What can hang from each mark
K_346: K_563 K_580 K_881
K_279: K_563 K_580
K_23: K_580
K_563: K_279 K_346
K_902: K_563 K_580
K_881: K_902
K_580: K_279 K_902

Each row was made from one small tree. The marks that hang from a mark follow it in brackets, in the order of their numbers. Every link used is in the known rows. Write each row's tree.
Known rows
K_902{K_563{K_279 K_346}}: -1.5, -35.6, -22.1, -6.2, 24.7, -0.9, 6.7, -16.0, -16.7, 24.7, -4.7, 24.1, 0.3, -14.1, 28.8, -7.6, 11.5, -21.6, -13.6, 12.6, 15.4
K_279{K_563 K_580{K_902}}: 38.1, -7.9, -11.7, 11.6, -6.6, 1.7, 7.7, -14.5, 15.1, 33.6, 6.4, 4.1, -12.9, -16.9, -5.5, 17.1, 7.5, -6.8, 6.1, 26.5, -2.5
K_881{K_902{K_563{K_346} K_580{K_279}}}: -12.6, -17.8, -29.2, -15.9, 56.0, 8.3, 22.5, -23.1, 29.6, -13.5, -1.7, 12.8, 9.3, -5.7, 20.8, -5.6, -7.9, -19.3, 17.0, 10.0, 15.2
K_580{K_279 K_902{K_563{K_346}}}: 7.5, -18.5, -14.7, 8.7, 26.3, 24.7, 18.7, -14.8, 32.0, 3.3, 11.0, 3.4, 6.2, -12.0, 35.5, 1.6, 25.2, -18.0, -0.8, 43.5, -22.4
K_346{K_580}: 12.5, -19.3, 13.2, -0.8, -17.5, -10.1, 5.4, 0.9, 7.2, -12.5, 7.3, 5.6, -16.3, -9.3, -1.2, 15.2, -9.5, -4.8, 8.7, -3.2, -0.4
K_580{K_279 K_902{K_563}}: 4.4, 2.8, -18.3, 22.8, 18.9, 14.1, 18.3, -21.6, 25.8, -5.4, 11.7, 9.3, 7.6, -8.9, 22.6, 7.2, 27.8, -7.8, 8.8, 28.7, -23.0
K_902{K_563{K_279{K_580} K_346}}: 1.4, -24.9, -30.3, 8.8, 30.9, 8.1, 9.0, -21.1, 0.2, 35.7, -18.7, 33.5, 4.5, -16.9, 26.6, -7.2, 16.0, -14.8, -7.6, 0.8, 16.1
K_563{K_279 K_346{K_580 K_881}}: 17.6, -45.7, -3.0, -6.4, 15.4, -7.6, -3.5, 5.2, -17.7, 12.0, -10.5, 9.5, -15.2, -12.9, 26.8, 10.7, -4.8, -10.0, -28.5, 27.4, 18.6
K_346{K_563}: 13.2, 3.1, -2.2, -6.2, -0.8, 1.0, 3.2, 1.8, -30.6, 2.2, -5.7, -11.3, -0.2, -17.4, 12.5, 12.2, -8.8, -18.2, 6.7, -8.2, 13.8
K_881{K_902}: 15.9, -9.7, -13.5, -12.1, 5.9, -5.4, 14.6, -15.9, 0.1, -4.3, -5.1, 6.9, -7.6, -4.3, 5.9, 14.2, -14.8, -28.9, 19.7, -11.2, 23.4
K_279{K_563{K_346} K_580{K_902}}: 43.4, -29.3, -12.0, -2.5, 2.1, 11.5, 8.2, -6.5, 16.1, 37.4, 3.9, 0.6, -15.4, -19.7, 11.0, 14.1, 2.8, -13.9, -3.8, 41.5, -6.2
K_23{K_580{K_902}}: 28.6, 13.3, -13.4, 1.0, -5.0, 14.8, -2.7, 15.5, -10.1, 27.5, 39.4, -18.7, -2.1, -14.4, 18.7, 24.5, 11.4, -12.1, -5.8, 33.5, -16.7
K_279{K_580{K_902}}: 24.6, 13.9, -18.4, 19.6, 6.7, 17.7, 3.7, -8.3, 7.4, 25.5, 2.0, 3.0, -3.4, -18.4, 11.8, 12.1, 14.2, 4.6, 4.8, 7.5, -6.3
K_279{K_563{K_346}}: 28.6, -46.6, -1.2, -22.4, -0.1, -15.6, 7.2, -6.3, -5.9, 12.6, 8.4, -4.0, -17.6, -12.7, 5.0, 6.7, -17.8, -25.7, 2.5, 38.8, 3.6
K_563{K_346{K_580{K_279 K_902} K_881}}: 26.4, -27.7, 1.8, 9.3, 21.1, 17.5, 6.5, 9.6, 29.9, -10.8, 4.2, -10.8, -10.4, -13.5, 35.2, 22.8, 9.1, -7.2, -14.0, 54.5, -21.9
K_902{K_563{K_346{K_580{K_279} K_881}}}: -0.6, -36.2, -0.8, 11.3, 31.3, -4.3, 10.5, -15.3, 40.6, -25.3, -9.3, 7.8, 5.7, -12.7, 37.7, 0.1, 11.1, -10.1, -3.5, 41.5, -10.7
K_881{K_902{K_580{K_279{K_563{K_346}}}}}: 21.2, -33.7, -17.7, -33.1, 37.3, -4.1, 21.9, -9.9, 19.4, -4.8, 0.9, 0.7, -15.9, 1.2, -3.7, 14.9, -34.8, -29.7, 20.9, 25.2, 17.8
K_346{K_563{K_279{K_580}}}: 18.4, 11.3, -24.6, 6.8, 14.6, 10.2, 2.5, -2.9, -35.8, 35.1, -31.8, 12.9, -1.1, -18.1, 10.4, 16.6, -0.8, -11.5, 2.4, -32.5, 27.7
K_23{K_580{K_279 K_902{K_563{K_346}}}}: 16.9, -5.5, -18.1, 4.8, 23.4, 26.4, 9.8, 5.5, 26.6, 15.1, 30.3, -10.2, 10.1, -14.2, 41.5, 14.1, 28.3, -25.8, -3.4, 54.1, -32.8
K_563{K_279 K_346{K_580{K_902} K_881}}: 26.4, -40.4, -9.8, -0.5, 10.2, 11.2, -1.1, 10.5, -10.2, 29.9, 4.9, 5.5, -14.0, -18.2, 33.5, 18.1, 13.0, -5.6, -38.9, 44.7, 9.6
K_902{K_563{K_279{K_580} K_346{K_881}}}: 1.9, -22.8, -37.8, 12.8, 52.3, -3.3, 0.3, -30.5, -7.5, 31.1, -27.0, 28.4, 10.9, -21.8, 39.1, -15.1, 23.0, -10.3, -23.3, 19.8, 18.0
K_902{K_563{K_346} K_580{K_279}}: -18.7, -10.8, -25.3, -7.0, 53.4, 9.5, 14.8, -15.2, 16.4, -7.0, 7.5, 8.7, 14.3, -13.9, 17.0, -16.3, 1.5, -0.5, 6.6, 29.2, -9.1
K_580{K_279{K_563} K_902}: 37.4, -12.3, -6.5, 6.3, -1.2, -0.1, 16.2, -9.1, 19.0, 3.4, 15.2, -2.0, -13.1, -3.6, -4.6, 25.8, 2.8, -16.5, 12.8, 41.2, -20.6

Write each row's tree
5.3, -42.6, 4.0, -4.6, 19.1, 8.2, 26.1, -15.1, 59.2, -25.9, -10.3, 18.5, -10.6, -1.4, 28.2, 16.5, -0.8, -35.0, 19.9, -2.1, 7.8 | K_881{K_902{K_563{K_346{K_580{K_279}}}}}
18.3, -34.8, 3.8, 2.6, 23.4, -2.3, 4.4, 5.9, 24.7, -27.3, -10.4, -8.3, -7.5, -9.9, 27.6, 14.0, -8.6, -9.3, -2.3, 33.2, -12.5 | K_563{K_346{K_580{K_279} K_881}}
6.0, 7.4, -22.2, 26.0, 11.9, 15.7, 7.5, -27.6, 24.3, 24.2, 2.2, 18.8, 9.9, -20.4, 21.4, -3.1, 32.7, 2.8, 2.2, 12.9, -6.0 | K_279{K_580{K_902{K_563}}}
8.6, -32.5, -25.7, 0.7, 18.1, 17.6, 9.8, -10.2, -10.3, 40.8, 10.8, 22.8, 1.0, -17.1, 37.8, -2.8, 28.2, -16.8, -26.4, 34.0, 6.8 | K_580{K_902{K_563{K_279 K_346}}}
19.3, -19.9, -4.2, -9.3, 8.1, -5.4, 4.0, -2.1, -26.5, 4.7, -29.8, 6.3, -13.9, -8.6, 21.6, 31.8, -8.9, -28.4, -10.2, -17.9, 53.3 | K_346{K_563{K_279} K_580 K_881{K_902}}
2.6, -7.2, -41.6, 15.5, 46.2, -9.5, 6.4, -44.8, 4.9, 18.9, -35.8, 37.3, 5.6, -7.8, 26.9, -0.6, 17.8, -18.4, -4.5, -8.8, 44.8 | K_346{K_881{K_902{K_563{K_279{K_580}}}}}
27.3, -41.0, -1.6, -5.9, -8.8, 23.0, 6.2, 18.8, -5.5, 32.3, 9.4, 12.0, -24.1, -12.8, 21.4, 22.9, 6.2, -10.9, -25.5, 21.9, 6.4 | K_563{K_279 K_346{K_580{K_902}}}
17.5, -16.9, -27.4, -3.4, 13.4, 23.0, 2.0, 7.9, -14.9, 52.0, 29.2, 5.0, 4.7, -18.4, 39.9, 12.4, 30.2, -25.9, -28.6, 44.8, -2.0 | K_23{K_580{K_902{K_563{K_279 K_346}}}}
48.3, -20.9, -5.2, -10.2, 5.7, 12.6, 9.0, 16.7, 19.4, 24.3, 30.5, -24.5, -14.5, -8.9, 17.8, 35.1, 0.1, -34.2, 0.3, 68.0, -33.2 | K_23{K_580{K_279{K_563{K_346}} K_902}}
39.9, -25.1, -9.9, -11.6, 30.0, -14.3, 0.4, 4.3, 6.9, 2.6, 11.2, -26.4, -1.9, -6.8, 18.7, 22.2, -10.3, -34.9, -4.5, 73.4, -20.2 | K_23{K_580{K_279{K_563{K_346{K_881}}}}}
-0.8, -38.1, 8.6, 3.0, 12.9, 4.3, 16.9, -7.9, 47.1, -23.5, -1.2, 12.5, -3.1, -7.2, 24.7, 4.3, 6.3, -17.4, 11.9, 15.9, -16.1 | K_902{K_563{K_346{K_580{K_279}}}}
-20.1, -2.1, -36.0, -6.3, 36.3, -6.6, 4.8, -20.0, -28.5, 24.5, 8.5, 29.6, 12.3, -13.1, 2.0, -17.1, 6.1, 7.3, -10.4, 5.2, 27.2 | K_902{K_563{K_279} K_580}
25.7, -24.7, -37.7, -2.4, 46.9, 3.4, 2.6, -19.3, -9.8, 26.2, -38.1, 17.7, -7.0, -9.3, 32.1, 11.2, -4.2, -28.3, -11.1, 0.7, 39.6 | K_563{K_279{K_580} K_346{K_881{K_902}}}
35.2, -24.9, 7.5, 15.6, -0.5, -10.5, 9.9, -4.3, 33.0, -11.0, 8.2, -5.3, -17.1, -6.9, 3.1, 32.9, 4.3, -7.1, -3.7, 58.9, -17.9 | K_346{K_580{K_279{K_563} K_902} K_881}
1.4, -6.6, -34.7, 10.0, 28.1, -0.8, 15.9, -38.6, 9.9, 23.4, -27.3, 42.7, -0.1, -5.8, 16.8, 4.8, 14.6, -20.6, 10.6, -33.0, 40.0 | K_881{K_902{K_563{K_279{K_580}}}}
15.8, -8.2, -27.1, -14.6, 48.4, -24.0, 13.3, -25.3, 9.4, -16.3, -4.2, -1.7, -5.1, -1.0, -7.3, 11.8, -24.4, -14.9, 14.9, 33.9, 24.5 | K_346{K_881{K_902{K_580{K_279{K_563}}}}}
35.4, -3.7, -5.5, -2.1, 2.0, -15.8, 5.2, 5.1, 10.8, -0.1, 20.7, -15.5, -8.9, 1.1, -7.8, 31.4, -12.7, -30.1, 22.7, 35.2, -22.4 | K_23{K_580{K_279{K_563}}}
31.6, -47.6, -8.0, -16.0, 17.5, -25.3, 0.7, -14.5, -12.9, 9.1, 1.8, -12.5, -7.3, -16.2, 14.9, 2.7, -13.7, -23.5, -12.8, 60.9, 6.3 | K_279{K_563{K_346{K_881}}}
22.1, -36.1, 0.6, -8.7, 29.7, 0.2, 15.3, -4.7, 38.5, -31.6, -20.1, -2.7, -13.2, -0.6, 29.8, 21.4, -13.1, -27.7, 8.2, 18.5, 9.3 | K_563{K_346{K_580{K_279} K_881{K_902}}}
3.9, -10.2, -26.0, 13.7, 9.9, 8.2, 9.2, -16.8, -14.4, 35.0, 12.3, 26.0, 2.1, -14.0, 23.2, 2.6, 33.3, -8.2, -16.9, 20.0, 8.9 | K_580{K_902{K_563{K_279}}}
32.0, -37.8, 6.3, -3.7, 6.4, -28.1, 15.0, -18.5, 41.8, -31.4, -14.5, 2.8, -21.5, 7.0, -2.0, 36.3, -17.0, -29.5, 18.1, 23.5, 14.2 | K_346{K_580{K_279{K_563}} K_881{K_902}}
6.1, -26.7, -42.6, -26.6, 55.9, -0.3, 3.1, -10.5, -35.1, 23.7, -9.7, 8.7, -1.9, -11.2, 22.1, -1.6, -18.1, -15.8, -21.8, 17.8, 49.3 | K_563{K_279 K_346{K_881{K_902{K_580}}}}
17.0, -39.7, 6.9, -8.6, 10.6, -7.5, -2.2, 2.0, 3.2, -7.4, -2.9, -7.4, -7.3, -17.3, 24.1, 6.2, -7.6, -10.8, -16.1, 34.9, 6.3 | K_563{K_346{K_580 K_881}}
18.8, -39.0, -25.3, -34.0, 41.6, -17.9, 4.8, -18.5, -10.3, 8.3, 3.2, -5.6, -8.6, -13.8, 9.4, -0.1, -29.6, -22.4, -5.8, 48.8, 39.3 | K_279{K_563{K_346{K_881{K_902{K_580}}}}}
12.2, -12.7, -21.2, 15.3, 21.1, 25.8, 8.6, -21.4, 25.2, 30.8, 2.1, 13.6, 5.7, -26.9, 35.4, -6.5, 28.8, -6.0, -7.3, 27.3, -7.2 | K_279{K_580{K_902{K_563{K_346}}}}
1.2, -37.0, -13.7, -15.9, 22.0, -1.8, 18.3, -27.2, 16.4, 1.7, -3.3, 13.5, -0.8, -10.5, 33.4, -4.6, -0.7, -37.9, 6.0, 6.2, 23.3 | K_881{K_902{K_563{K_346}}}
26.0, 7.3, -32.2, 19.3, 11.3, 20.1, 4.8, -5.6, -10.4, 45.3, -5.7, 21.2, -6.7, -15.2, 10.2, 17.2, 16.9, 1.7, -8.0, -1.6, 8.9 | K_563{K_279{K_580{K_902}}}
17.7, -2.5, 10.2, 10.4, 13.2, -2.7, 4.3, 5.4, 2.5, -28.0, -20.3, -16.0, -0.5, -13.8, 19.8, 25.9, -4.7, -12.3, 4.9, 8.7, 1.8 | K_346{K_563 K_580{K_279} K_881}
19.8, -16.6, -35.5, 5.1, 43.0, 0.8, -4.9, -12.0, -18.8, 32.2, -27.4, 12.8, 0.0, -19.8, 29.0, 0.4, 0.1, -7.8, -19.4, 17.8, 18.2 | K_563{K_279{K_580} K_346{K_881}}
31.3, 23.1, -12.9, 10.7, 7.8, 21.9, 4.6, 18.3, 11.1, 9.0, 28.0, -16.7, 0.2, -6.6, 16.8, 33.1, 11.7, -15.5, 6.8, 34.5, -31.7 | K_23{K_580{K_279 K_902}}
19.4, -8.1, 5.7, 1.1, 16.8, -2.2, 14.8, -4.5, 13.6, -34.1, -30.0, -11.3, -6.6, -4.8, 22.6, 37.2, -10.5, -28.9, 12.6, -9.2, 23.9 | K_346{K_563 K_580{K_279} K_881{K_902}}
17.1, -45.9, 3.3, -12.3, -2.8, 2.9, 4.7, 14.2, -8.5, 17.5, -2.6, 15.5, -21.9, -8.7, 15.0, 16.5, -10.0, -16.9, -11.9, 1.7, 15.3 | K_563{K_279 K_346{K_580}}
2.1, 9.8, -26.2, -11.0, 40.2, 2.6, 18.5, -12.5, 10.9, -17.8, -3.2, 3.1, -3.0, 1.1, -4.1, 9.9, -25.8, -10.4, 28.6, -8.7, 17.4 | K_881{K_902{K_580{K_279}}}
2.0, 2.4, -31.1, -14.6, 45.3, -12.9, 3.1, -20.7, -19.6, -3.2, -0.3, -2.1, 5.3, -11.1, 8.6, -2.7, -19.6, -1.7, 0.6, 13.6, 40.9 | K_346{K_881{K_902{K_580}}}
16.9, -17.1, 5.9, -5.8, -13.7, 3.0, 3.0, 15.0, -31.8, 15.4, -12.2, 8.4, -16.8, -11.4, 7.4, 27.9, -7.7, -16.5, -5.9, -26.6, 27.7 | K_346{K_563{K_279} K_580}
4.3, -42.1, -27.6, -15.4, 27.2, 1.1, 14.7, -22.2, -5.8, 21.8, -11.8, 30.1, -6.7, -4.3, 34.5, 2.2, 5.2, -40.1, -5.2, -3.0, 39.9 | K_881{K_902{K_563{K_279 K_346}}}
18.8, -50.7, -7.7, -17.1, 19.5, -2.5, 5.4, -2.6, -3.7, 9.7, -19.7, 12.9, -20.3, -5.4, 30.1, 19.9, -9.4, -29.9, -17.7, 8.1, 41.5 | K_563{K_279 K_346{K_580 K_881{K_902}}}
2.1, -32.4, -14.8, 5.2, 18.6, -15.8, 10.3, -27.3, 7.3, -0.5, -16.5, 32.3, -8.0, -2.6, 23.6, 9.0, 11.3, -21.9, -9.6, 0.7, 46.9 | K_346{K_580 K_881{K_902{K_563{K_279}}}}
31.7, -61.1, 20.7, -20.3, -19.2, -15.3, 9.7, 6.0, 13.6, 4.3, 7.2, -0.2, -27.3, -10.5, -0.5, 15.8, -22.3, -21.6, 1.7, 30.7, 1.6 | K_279{K_563{K_346{K_580}}}
5.6, -24.7, -21.4, 6.9, 29.8, 9.4, 3.1, -21.3, 4.7, 15.7, 11.8, -2.2, 13.1, -29.7, 45.9, -12.9, 31.2, -11.4, -28.5, 66.7, -0.5 | K_580{K_902{K_563{K_346{K_881}}}}
